What can hang from each mark
j269: j122
j231: j430
j9: j706 j880
j343: j706
j880: j9 j32 j122
j22: j880
j586: j867
j689: j880
j430: j32 j586
j706: j9 j22
j32: j430

Every row comes from one small tree of marks. The marks that hang from a mark follow it in brackets, in the order of their numbers. Every link used is in the known rows. Which tree was each row made from?
Known rows
j880[j9]: [ 0.222  1.504  0.206 -1.185 -1.724  0.613 -0.555 -0.707  2.173 -1.272
  0.443 -0.806  1.133 -0.587 -1.382 -0.072 -1.066 -0.688 -1.215 -1.077
 -0.082 -0.658]
j22[j880[j32[j430] j122]]: [ 1.126 -0.795  1.420 -1.640 -0.414 -0.735 -2.797  1.087 -1.352 -1.083
  0.064 -0.585  0.102 -0.624  1.957  0.049 -0.465  2.018 -1.486  1.418
  0.133 -0.234]
j231[j430[j586]]: [-0.515  1.043  2.646  3.649 -1.181 -0.515 -0.209 -0.171  0.085 -0.950
 -0.051 -1.784  0.603 -2.911 -3.491  0.522 -6.609  2.240 -0.533 -1.351
  0.185  1.636]
j706[j9[j880] j22]: [-0.513 -3.935  0.018 -1.850 -0.461  1.246  3.482 -0.774  2.372  0.549
  0.291  0.353 -0.193  1.524 -0.211  0.376 -0.715 -1.242  1.206  1.012
 -0.248 -0.517]
j689[j880[j9[j706] j32[j430[j586]] j122]]: [-2.208  5.748 -1.728  6.180  1.607 -1.206 -3.127  0.734 -1.440  0.784
  0.638  0.415 -0.225 -0.720  1.064 -2.641  2.658  0.676  1.058 -2.146
  1.184  0.504]
j706[j9]: [ 0.202  0.436  1.288 -0.441 -1.215  0.200  1.374 -0.869  0.743 -0.225
  1.675  0.246  1.452 -0.060 -0.825 -0.365 -0.355 -0.130 -0.914 -1.198
 -1.032 -0.999]
j269[j122]: [ 2.119  0.769  0.323 -0.041 -0.522 -0.031  1.049 -0.550 -1.215 -3.427
  0.120 -0.685 -0.932 -1.479 -0.950  0.241 -3.656  1.233  0.502  1.350
 -0.721 -1.141]
j343[j706[j9[j880[j122]] j22]]: [-0.459 -2.444 -0.165 -5.403 -0.151  0.463  3.030 -0.631 -1.107  3.850
 -1.415  1.478 -0.619  2.044 -0.667  0.786  1.865 -2.076  1.247 -0.712
 -0.811 -0.812]
j880[j9 j122]: [ 0.338  3.565  0.410 -1.731 -1.110  0.418 -0.724 -0.206 -1.145  0.824
  0.707 -0.325  0.716 -0.591 -1.359  0.266  1.046 -0.722 -0.298 -1.584
 -0.630  0.034]
j880[j32[j430] j122]: [ 0.944  3.669  1.890 -1.198 -0.110 -0.852 -2.422  0.643 -3.011  0.631
  0.094  1.010  0.329 -0.252  2.039 -0.371 -0.593  1.914 -1.356 -0.836
  0.302  0.516]
j880[j9[j706[j22]] j32[j430] j122]: [-0.640  3.554 -0.712  1.349  1.298  0.396 -0.482 -0.388 -0.941  2.399
  0.253  1.563 -1.302  2.493  2.278  0.529  2.467  0.346  0.279  0.201
 -0.354  1.592]
j689[j880[j9[j706[j22]] j32[j430]]]: [-1.875  0.651 -2.584  3.719  0.037  0.385 -1.021  0.094  1.542  0.331
 -0.484  1.531 -0.637  4.045  2.259 -2.434  0.004 -1.073 -0.590  1.082
  0.207  0.454]
j586[j867]: [ 1.959 -2.892  1.769 -0.116 -0.762  0.960 -0.371 -1.568  0.058 -3.318
 -0.055 -1.185  1.344 -1.309 -1.818 -1.344 -3.136 -0.611 -2.654 -0.543
 -1.484 -1.019]
j706[j9[j880[j32 j122]] j22]: [-0.229 -0.441  0.205 -1.869 -0.252  0.664  3.929  0.589 -1.283  2.949
  0.680  1.899 -0.567  1.317  3.379  0.102  3.356 -0.003  0.852  0.854
 -0.182  0.332]
j689[j880]: [-0.439 -0.727  0.253  1.369 -1.504 -0.070 -1.039  0.626 -0.199 -2.400
 -0.333 -0.938  0.942  0.764 -1.748 -2.173 -4.565 -0.732 -1.050 -0.550
  0.232 -1.586]
j9[j880]: [ 1.711 -2.581  1.427 -2.478  0.771 -0.059 -0.614  0.023  2.277 -2.793
 -0.179 -1.749  0.813 -1.438 -0.970  0.684 -3.772  0.345  1.286  0.015
  2.297 -1.141]
j689[j880[j9[j706[j22]] j32[j430] j122]]: [-1.875  2.926 -2.384  3.294  0.482  0.269 -0.894  0.451 -1.800  2.438
 -0.327  2.055 -1.460  4.035  2.281 -2.172  1.834 -0.732  0.102  0.399
 -0.276  1.153]
j689[j880[j9]]: [-1.335  1.028 -1.362  0.452 -2.348  0.649 -1.121  0.411  1.515 -1.314
 -0.087 -0.796  0.944  0.742 -1.115 -2.956 -1.779 -1.946 -1.208 -0.709
  0.201 -1.368]
j9[j706[j22] j880[j32[j430[j586]]]]: [-0.313 -1.033 -0.382  4.017  2.672 -0.952 -0.160  0.368  2.694 -1.508
 -0.325 -0.619 -1.306 -0.466  1.171  1.090 -1.791  2.041  3.787  1.292
  1.911  0.949]
j343[j706[j22[j880[j32]]]]: [ 0.085 -4.126 -0.348 -3.256 -2.398 -0.132  1.681  0.859  1.376 -1.007
 -2.064 -0.060 -0.284  1.230  1.606  1.689 -1.208 -0.574 -2.629  2.848
 -1.440 -0.889]
j231[j430[j32]]: [ 2.854 -1.085  2.366 -1.143 -1.067  0.050 -0.897 -0.291 -0.972 -1.369
  0.482 -0.173  1.005 -3.064 -4.492  0.636 -7.283  0.930 -0.709 -0.129
  1.475  1.624]
j22[j880[j9 j32[j430[j586]] j122]]: [-1.341  2.507 -0.402  1.258 -1.094 -1.039 -2.654  0.979  0.948 -0.384
  0.406 -1.294 -0.426 -2.564  0.827 -0.891  2.723  1.534 -0.086  0.167
 -0.109  0.887]
j9[j880[j122]]: [ 1.351 -1.031  1.632 -3.152  1.344  0.069 -0.762  0.579 -1.034 -0.639
 -0.218 -1.134  0.316 -1.316 -1.199  0.900 -2.002  0.600  1.934 -0.699
  2.104 -0.498]

Which tree is each row?
[-0.770 -0.269  0.012  5.025  1.755 -0.987 -0.153  1.097 -0.614 -0.450
  0.102 -0.973 -1.385  0.007  0.664  1.193  0.275  2.499  2.390  1.785
 -0.602  1.258]
j9[j706[j22[j880[j32[j430[j586]] j122]]]]
[-0.878 -4.231 -1.290 -3.890 -3.243  1.098  1.056 -0.478  3.687 -0.523
 -2.339 -0.966 -0.600  2.128 -1.497  1.113 -0.458 -2.827 -1.804  1.858
 -2.245 -0.571]
j343[j706[j22[j880[j9]]]]
[-0.447  3.693 -0.083  1.628 -0.344 -0.064 -2.587 -0.998 -1.341  0.547
  0.334  0.215  0.251 -2.868  1.000 -2.662  2.650  0.399 -1.536 -1.860
 -1.416  1.471]
j880[j9 j32[j430[j586[j867]]] j122]
[-0.866 -2.518 -0.251 -4.020 -2.039  0.267  0.963 -0.062 -1.929  3.534
 -1.313  2.059 -1.117  2.787  2.752  0.348  3.337 -0.397 -2.099  1.227
 -2.881 -0.023]
j343[j706[j9 j22[j880[j32[j430] j122]]]]
[ 0.307 -1.466  0.698 -6.043  0.925  0.029  0.834 -0.816 -1.386  2.644
 -0.565  0.820  0.679 -0.154 -0.404  0.363  2.217 -1.265  0.919 -2.421
  1.096 -1.902]
j343[j706[j9[j880[j122]]]]
[ 0.454 -2.947 -0.711  1.456  1.281  0.046 -1.030 -0.222  4.494 -3.758
  0.611 -2.520  0.822 -0.480 -1.576  1.298  0.261 -0.351  0.187  0.968
  0.796 -1.016]
j22[j880[j9[j706]]]
[-0.094  0.290 -0.721  2.142  0.259  0.911  1.521 -0.898  2.489 -0.445
  0.169 -0.519 -0.057  2.149 -1.504  1.267 -0.394 -1.203  0.640  0.604
 -0.803  0.229]
j880[j9[j706[j22]]]
[ 0.161 -0.113  0.501 -6.459  1.057 -0.329 -1.102 -0.643 -1.513  3.373
 -1.200  2.418  0.005  0.138  2.912 -0.529  2.944 -0.016 -0.236 -1.744
  1.454 -0.848]
j343[j706[j9[j880[j32[j430] j122]]]]
[-0.893  2.143 -0.689  4.001  2.216 -1.384 -2.842  0.909  1.174 -0.975
  0.958 -1.582 -0.310 -2.370  0.706  0.309  3.498  1.913  1.216 -0.001
  1.342  1.001]
j22[j880[j9[j706] j32[j430[j586]] j122]]
[-1.384  5.470 -1.134  4.719  0.947 -0.530 -0.184 -0.098 -0.887  2.067
  0.180  0.936 -1.228  0.048  0.677  0.577  2.652  0.996  1.976 -0.544
 -0.326  2.194]
j880[j9[j706[j22]] j32[j430[j586]] j122]
[-1.135  3.998 -2.003  3.235  1.679 -0.507 -0.883  1.168 -1.746  0.599
  0.560  0.499  0.177  1.031  1.968 -1.708  2.980 -0.378 -0.217 -1.279
  1.513 -0.350]
j689[j880[j9[j706] j32 j122]]
[ 2.040 -1.113  1.071 -0.085  4.601 -0.280 -0.913 -0.132 -0.722 -1.333
  0.479 -1.203  0.354 -0.874 -1.302  1.887 -1.138  0.817  3.534 -0.992
  3.229 -1.016]
j9[j706 j880[j122]]
[ 2.630 -1.151  0.954  2.125 -0.600 -0.527 -0.404 -0.924 -0.376 -3.886
  1.035 -0.773  1.629 -5.935 -5.188 -1.106 -3.502 -0.128  0.374 -1.046
 -0.564  0.113]
j430[j32 j586[j867]]
[ 2.230 -2.259  2.039  2.933 -0.774  0.145 -0.582 -1.140 -1.267 -2.181
  0.448 -1.031  0.851 -5.854 -5.964 -1.196 -6.396  0.600 -0.709 -1.014
 -0.285  2.199]
j231[j430[j32 j586[j867]]]
[-0.072  2.217 -0.493  1.819  0.921  0.691  1.459 -0.449 -0.864  1.601
  0.515 -0.284 -0.384  2.436 -1.612  1.539  1.433 -1.012  1.567 -0.245
 -0.856  0.622]
j880[j9[j706[j22]] j122]
[-0.888 -2.663 -1.680 -3.811 -2.790  0.421  1.246  0.334  3.411 -0.148
 -2.055  0.310 -0.238  1.736  1.732  0.840  1.522 -1.839 -2.706  2.360
 -1.629 -0.290]
j343[j706[j22[j880[j9 j32]]]]
[ 1.787  0.198  0.776  0.217  4.769 -0.939 -0.299  0.941 -0.991 -0.911
  0.693 -0.184  0.222 -1.735  2.127  1.688  0.936  1.706  2.323 -0.203
  3.893 -0.260]
j9[j706 j880[j32 j122]]
[-2.147  2.821 -2.526  3.791  0.254  0.268  1.441  1.324 -1.810  2.332
  0.126  1.182 -0.772  3.093  1.824 -0.903  2.641 -1.247  0.048  0.446
 -0.272  0.511]
j689[j880[j9[j706[j22]] j32 j122]]
[-0.854 -2.248 -0.361 -3.518 -2.144  0.325  3.198  0.433 -1.785  3.280
 -0.830  1.643 -0.790  1.915  2.618  1.003  4.187 -0.926 -2.207  1.536
 -2.720 -0.761]
j343[j706[j9 j22[j880[j32 j122]]]]
[ 0.552 -3.277  0.399 -5.488  0.558  0.074  0.621 -1.346  1.959  0.188
 -1.051  0.382  0.850 -0.378 -0.531  0.297  0.401 -1.531 -0.093 -1.578
  1.156 -2.297]
j343[j706[j9[j880]]]
[-1.163 -2.001  0.219 -0.262 -2.159  0.650  3.919  1.320 -1.193  1.926
  0.657  0.690 -0.644  1.693  2.872  0.523  3.334  0.339 -1.210  2.287
 -2.451 -0.070]
j706[j9 j22[j880[j32 j122]]]
